Every row comes from one small tree of marks. Brackets hold a mark, then the marks that hang from it, in alphabetical order. Every link used is in the known rows. Which tree was each row made from?
In the rows, 128 means zero.
Known rows
(bimev dizim vovud): [122 138 104 116 107 105 117 119 146 138 120 104 122 151 141 144 134 120
  86 186  97]
(bimev gemog): [116 147 108 114 149 116 126 122 103 141 136 133 128 109 128 151 164 110
  78 146 119]
(vovud bimev dizim): [146 160 103 111 138 133 114 146 106 139 141 106 134 129 133 160 158 126
  87 172 126]
(vanip (bimev gemog mugafu (vovud dizim))): [134 160 115 132 115 109 120 111 207 129 133 146 151 129 119 135 143 103
  83 148 125]
(bimev (dizim vovud) gemog mugafu vanip): [122 137 108 144  94 153 116 123 208 135 107 176 138 128 125 141 133 107
  80 122 129]
(bimev vovud): [120 148 114 104 138 111 123 126  95 137 135 107 128 137 137 139 155 123
  91 177 100]
(zadop (bimev mugafu vanip vovud)): [126 145 117 116 131 163 110 146 159 139 135 131 139 138 137 115 154 112
 110 157 124]
(vanip bimev): [118 169 120 115 136 130 123 131  72 131 154 108 127 118 128 158 151 125
  85 147 112]
(dizim (vovud bimev)): [121 159 111  93 144 151 120 151  41 137 139 100 135 116 128 162 150 146
  85 156 118]
(vanip (bimev gemog)): [114 164 116 119 137 119 125 122 110 129 148 130 137 107 122 155 153 113
  77 136 124]
(mugafu (bimev gemog vovud)): [129 145 105 112 133  89 124 104 127 143 143  96 136 124 126 139 153 118
  93 160 111]
(bimev vanip): [127 151 116 128 135 147 119 140 104 133 140 140 127 129 138 144 166 120
  90 145 119]
(mugafu bimev): [132 156 109 113 137 116 123 120  57 150 154  78 112 118 129 157 159 128
  99 155 108]
(gemog (bimev (dizim vovud) mugafu vanip)): [131 139 110 120  87 162 102 126 174 132 123 114 129 141 129 151 123 115
  99 130 113]
(zadop (bimev vanip)): [121 153 110 109 150 156 111 147  89 140 143 118 130 131 138 139 171 122
 100 151 129]
(vovud (bimev mugafu)): [135 147 120 116 128 177 122 160 105 138 149 125 127 104 131 147 140 115
  98 156 120]
(zadop (bimev dizim gemog mugafu)): [118 136  99 118 121 146 114 129 174 151 125 131 122 118 129 141 138  98
  92 150 127]
(zadop (bimev (dizim vovud) gemog mugafu vanip)): [118 140 102 124 113 161 108 133 188 142 113 151 138 129 127 135 141 112
  90 130 139]
(dizim (vovud (bimev mugafu vanip))): [132 152 121 117 124 187 117 160 106 130 135 140 143 116 128 146 143 133
  93 135 130]
(bimev mugafu vanip): [133 146 124 141 122 172 120 145 143 137 139 160 124 122 134 135 156 107
  98 134 120]
(gemog (bimev (dizim vovud))): [120 146 100  93 108 123 106 114  97 138 127  71 122 139 129 171 130 129
  89 153 100]
(bimev (dizim vovud) (mugafu vanip)): [114 141 108 132 121 158 117 132 155 141 112 128 124 149 134 147 130 129
  92 150 110]

Write each row's tree
[124 132 106 138 101 136 122 119 194 143 120 153 119 116 128 148 130  91
  82 145 117] -> (bimev dizim gemog mugafu)
[136 149 111 134 139 127 116 127 198 138 121 132 141 164 137 124 154 119
 101 172 113] -> (bimev (mugafu vanip) (vovud dizim))
[140 146 109 115 129 126 104 121 198 134 131  95 146 163 134 132 142 115
 109 165 106] -> (gemog (bimev (mugafu vanip) (vovud dizim)))
[129 152  98 113 110 110 115 108  79 150 131  75 111 134 127 167 138 140
  90 156 104] -> (mugafu (bimev (dizim vovud)))
[107 162 109 124 133 136 117 131 127 127 128 111 139 154 133 155 134 144
  83 151 113] -> (mugafu (vanip (bimev (dizim vovud))))
[143 148 105 134 144 153 117 146 205 136 130 150 154 130 129 138 148 111
  91 154 141] -> (vovud (bimev gemog (mugafu vanip)) dizim)
[124 130 105 129 104 146 108 130 239 137 115 154 145 142 134 117 135  97
  96 153 130] -> (zadop (bimev dizim gemog mugafu vanip vovud))
[119 156 113 119 100 107 117 119 152 126 133 104 132 145 133 147 124 123
  83 171 100] -> (vanip (bimev dizim vovud))
[112 130 101 122 131 139 111 130 230 142 114 129 145 151 137 117 134 107
 100 168 123] -> (zadop (bimev dizim gemog (mugafu vanip) vovud))
[121 161 117 127  94 148 118 126 131 135 130 120 123 125 123 159 122 125
  83 138 112] -> (vanip (bimev (dizim vovud) mugafu))
[138 151 103  93 126  95 104 111 137 135 135  70 136 154 132 149 150 119
  97 174 102] -> (gemog (bimev (vovud dizim)))
[149 146 113 122 104 135 101 122 213 130 132 117 144 155 132 131 143 105
 106 152 114] -> (gemog (bimev mugafu vanip (vovud dizim)))
[131 136 110 132 117 180 116 161 177 134 132 128 132 135 140 142 120 118
  98 168 118] -> (vovud (bimev dizim (mugafu vanip)))
[133 144 110 128 124 105 119 109 167 135 140 124 147 131 128 131 156 116
  95 147 120] -> (mugafu (bimev gemog vanip vovud))
[129 151 105 115 154 137 109 136 175 147 126 109 142 163 138 118 159 122
 109 176 123] -> (zadop (bimev (mugafu vanip) (vovud dizim)))
[127 129 109 119 103 139 106 124 218 132 125  92 136 163 139 132 115 110
 108 168  97] -> (gemog (bimev dizim (mugafu vanip) vovud))
[130 152  97 113 144 111 107 122 187 138 123 133 156 150 133 123 172 113
  91 160 139] -> (zadop (bimev gemog vanip (vovud dizim)))
[112 145  95 112 126 138 107 128 151 139 115 131 140 135 130 145 150 123
  82 141 136] -> (zadop (bimev (dizim vovud) gemog vanip))
[144 143 111 145 115 123 116 118 252 132 116 178 153 142 128 119 156  95
  88 145 133] -> (bimev gemog mugafu vanip (vovud dizim))
[113 165 110 114 108 125 117 120  94 132 131 103 127 132 126 166 131 137
  76 148 109] -> (vanip (bimev (dizim vovud)))
[121 146 116 135  88 121 120 115 229 127 127 144 142 126 124 135 116  99
  82 150 113] -> (vanip (bimev dizim gemog mugafu vovud))
